What can hang from each mark
vugone: batok
rofub: zurir
batok: vugone zurir
gigef: zurir
zurir: batok gigef nutev rofub supu
nutev: zurir
rini: zurir

Each row was made from one small tree. Brackets hold a mark, then the marks that hang from it, in alphabetical order. Every link used is in the known rows. Write each row's tree.
Known rows
{rofub {zurir supu}}: [-14.3  -5.4 -32.7  -5.7  -3.3   2.4 -10.0  15.8   6.6  62.8   5.1  -6.2
   0.3   1.0 -11.0   8.1  -2.9  12.0 -39.3]
{vugone {batok {zurir gigef rofub}}}: [ -3.8   6.8 -20.4 -11.5 -31.5   3.1   1.7   0.2  13.9  40.7   7.6 -30.8
  18.0   8.1  -8.4   1.6 -10.1   7.9 -37.0]
{nutev {zurir {batok vugone} gigef rofub supu}}: [-14.0   7.5 -18.0   1.4   5.4  -4.4  14.7  -9.2  16.6  34.2   1.6 -19.7
  -8.0  10.6  11.4  15.1   5.8   8.5 -12.2]
{rofub {zurir gigef nutev supu}}: [-21.5  -2.7 -28.9   3.0  -0.6   2.4  -2.9   2.8  20.2  37.0   3.1  -7.9
 -21.4  -3.4  61.9 -10.0   3.9   4.2 -26.2]
{batok vugone}: [ -0.8  -5.0 -34.1 -20.0 -16.7  13.9  -9.0 -19.7  16.2  56.7   1.7 -14.2
  33.5   2.7 -32.1 -17.4 -10.3   6.3 -43.0]
{rofub zurir}: [-12.2  -7.9 -37.1 -11.4 -22.5   6.8 -18.1  17.0   6.6  64.1   4.5  -9.0
  14.0   0.3 -18.2 -18.5  -4.2   6.4 -42.4]
{gigef zurir}: [ -7.9  -5.1 -47.0 -19.2 -23.0   1.9 -23.2 -19.9   5.0  60.4  -2.7 -35.3
  23.2   9.2 -27.8 -24.9 -15.0  -1.2 -36.2]
{rofub {zurir batok nutev}}: [-24.4  -9.1 -33.1  -5.9  -5.8  10.0 -19.9  10.4   6.4  62.3   0.2 -15.6
  11.7  -4.2  37.0 -52.1  -1.9   2.8 -45.1]
{rofub {zurir batok gigef supu}}: [-25.6  -4.6 -27.5   5.0   8.0  -9.8  -2.1  11.7  14.8  50.0   4.0 -23.6
 -10.4  -1.2  30.2  13.9   9.9  10.7 -27.3]
{batok {zurir gigef nutev rofub supu}}: [-16.1   9.4 -13.4   0.0   0.3  -0.1  -4.3 -10.6  11.1  31.8   2.2 -33.4
  -8.8   4.2  51.5 -10.2  -8.4   3.4 -20.3]
{gigef {zurir nutev}}: [-11.9  -4.4 -45.8 -17.1 -19.7   9.2 -24.2 -26.4   7.5  52.3  -5.1 -30.4
  17.4   5.3  15.4 -50.9 -15.2  -6.4 -37.9]
{rini zurir}: [ -4.2  -5.6 -32.6 -21.8 -19.9   4.6 -20.7 -39.2  11.7  58.7   3.1 -23.3
  23.0   4.4  -6.6 -21.2   0.5  -1.3 -32.0]
{gigef {zurir {batok vugone} nutev rofub supu}}: [-17.2   5.3 -33.0  -8.9   1.0   1.6   4.5 -35.4   3.0  43.2  -4.7 -35.6
  -0.6  12.3  27.9  -6.2 -13.4   7.9 -40.0]
{nutev {zurir batok rofub supu}}: [-19.3   4.3 -22.2  -3.7   5.2  -3.2  -6.3   3.1  -0.1  58.5   0.1 -20.6
   8.5  11.4  -7.0  -2.8  -0.7   7.0 -16.8]
{nutev zurir}: [ -5.5  -4.9 -34.0 -14.7 -14.4  10.5 -22.7   5.0  10.1  61.3   1.2  -9.1
  26.5   5.6 -30.2 -39.3  -4.5  -3.2 -22.7]
{rini {zurir {batok vugone} gigef rofub supu}}: [-12.9   6.5 -17.1  -5.5  -0.4 -10.3  16.9 -53.1  18.2  30.5   3.5 -34.4
 -12.1   9.6  33.2  32.6  11.6  10.9 -21.2]
{nutev {zurir supu}}: [ -7.2  -2.0 -29.4  -9.2   4.3   6.0 -14.5   2.5   9.6  60.0   2.5  -6.6
  14.5   6.2 -21.0 -11.9  -3.1   2.2 -15.5]
{rini {zurir nutev rofub}}: [-11.7   1.9 -26.6 -17.4 -29.2   6.9 -13.4 -46.7   7.3  44.4   0.0 -21.1
   7.2   6.2  41.2 -34.4  -2.3  -3.2 -29.2]

Write each row's tree
[ -1.8  -3.7 -26.6 -19.1 -16.5  22.1 -16.8   0.0  11.9  57.6   5.2 -18.4
  38.2  -0.6   0.5 -50.1 -18.3   2.5 -50.7] => {vugone {batok {zurir nutev}}}
[-29.7  -4.2 -26.4   6.8  11.8  -1.4  -3.4   4.0  17.0  43.1   1.1 -19.2
 -17.5  -4.0  73.8 -14.8   8.1   6.2 -26.8] => {rofub {zurir batok gigef nutev supu}}
[ -4.8  -1.0 -24.7 -11.8 -16.6  15.7  -8.3  -5.2  23.1  39.7   5.7 -23.9
  20.5  -1.7  29.5 -40.7 -10.1  -0.8 -36.7] => {vugone {batok {zurir gigef nutev}}}
[-13.5   8.1 -21.8   0.7  -8.2  -5.2   2.8  -2.6  14.2  34.9   1.9 -14.7
 -13.3  11.2  12.5  12.9   3.8   2.5  -3.5] => {nutev {zurir gigef rofub supu}}
[-22.1   6.6 -19.7   0.4   6.1  -0.1  15.0 -31.9  19.7  28.3  -2.0 -26.6
  -6.9   5.3  65.4   2.1   0.3   8.9 -26.9] => {zurir {batok vugone} gigef nutev rofub supu}
[-18.1  -2.4 -23.7  -5.9  10.1 -11.1  -4.8 -42.5  18.7  43.0   2.6 -37.7
  -0.7   3.6  40.7  10.4  14.5   3.5 -14.4] => {rini {zurir batok gigef supu}}
[-10.4  -0.1 -22.5  -0.9  17.2   0.4   5.9  -9.3  23.3  41.1   2.3 -17.4
   2.2   4.8   5.5   0.0   7.2   5.4 -11.6] => {nutev {zurir {batok vugone} gigef supu}}
[-14.1  -0.1 -24.7  -7.3   0.8   0.6  -5.3 -51.0  25.1  30.9   1.2 -22.4
 -12.4   0.9  72.1 -12.5   9.5  -3.5 -14.1] => {rini {zurir gigef nutev supu}}
[ -4.8   7.7 -14.6 -10.0   0.8  13.5   0.1 -13.2   6.1  43.8   3.3 -21.2
   9.2   4.1  10.9 -11.4 -18.2  10.4 -40.4] => {batok vugone {zurir nutev rofub supu}}
[-17.4   0.5 -26.9  -8.1 -14.5   1.2 -14.2   3.9   0.4  60.3  -0.4 -22.4
  19.6  10.5 -14.3 -29.2  -2.2   1.4 -18.4] => {nutev {zurir batok rofub}}
[-13.9   6.7 -17.5  -4.6 -19.0   4.1 -12.8  -8.6  11.2  33.0   1.0 -35.5
   4.0   2.7  42.8 -36.0  -9.8  -1.4 -25.9] => {batok {zurir gigef nutev rofub}}
[-24.9  -4.7 -29.5  -4.4  -1.5   3.2 -14.9 -23.6  20.3  42.9  -3.8 -33.1
  14.6  -1.7  62.6 -46.8   2.2  -3.9 -26.2] => {zurir batok gigef nutev}
[-18.8  -1.5 -24.4   1.7  16.3  -4.8  -6.4  -1.1  17.7  47.3   1.2 -23.2
   1.6   4.8  18.5  -7.8   9.2   1.1  -5.3] => {nutev {zurir batok gigef supu}}
[-21.6  -2.8 -24.3   4.2  12.6   4.1   8.9  -3.4  23.0  36.2   3.0 -12.3
 -16.5  -4.1  62.4  -6.5   5.8  10.3 -35.7] => {rofub {zurir {batok vugone} gigef nutev supu}}
[-10.1   9.8 -15.0  -4.6  -9.6   6.1   8.7  -7.1  15.9  31.6   6.3 -23.7
  -1.8   5.6  43.4   0.6 -10.1   8.4 -32.6] => {vugone {batok {zurir gigef nutev rofub supu}}}
[ -8.1  10.9 -12.0  -3.0   0.9   6.3   7.9 -18.4  16.9  25.6   3.5 -26.8
  -7.9   3.4  39.7  -2.1 -10.2   7.9 -29.0] => {batok vugone {zurir gigef nutev rofub supu}}
[ -2.5   5.4 -18.5 -15.0 -17.5  17.5  -8.8 -11.7   5.7  45.8   2.1 -23.8
  21.3   2.9   2.1 -39.8 -20.2   5.1 -44.7] => {batok vugone {zurir nutev rofub}}
[-19.2  -5.1 -28.5  -0.9  -5.5   8.9  -0.2  -3.2  23.1  38.7   1.9 -14.7
  -4.8  -5.0  54.1 -33.9   4.2   4.6 -39.8] => {rofub {zurir {batok vugone} gigef nutev}}
[ -6.4   6.4 -17.6 -11.9  -9.9  12.8   0.3  -2.0   5.3  49.7   6.1 -17.9
  15.6   6.4  15.8  -8.7 -18.2  10.8 -44.9] => {vugone {batok {zurir nutev rofub supu}}}
[-22.4  -2.8 -23.0  -4.7  13.3  -3.7  -6.4 -49.9  21.7  36.3   0.0 -33.4
  -8.3   0.5  84.2 -17.5  12.7  -1.6 -13.9] => {rini {zurir batok gigef nutev supu}}
[-22.5   6.5 -19.9   4.6   4.1  -9.9   2.3  -3.1  10.8  40.3   0.8 -25.9
  -9.6  10.6  22.6   6.2   8.0   5.0  -3.1] => {nutev {zurir batok gigef rofub supu}}
[ -1.5   8.0 -16.9  -9.8 -20.9   3.5   1.2  -9.5  14.5  36.5   4.7 -33.9
  11.2   6.2 -11.6  -0.7 -10.4   8.3 -32.1] => {batok vugone {zurir gigef rofub}}
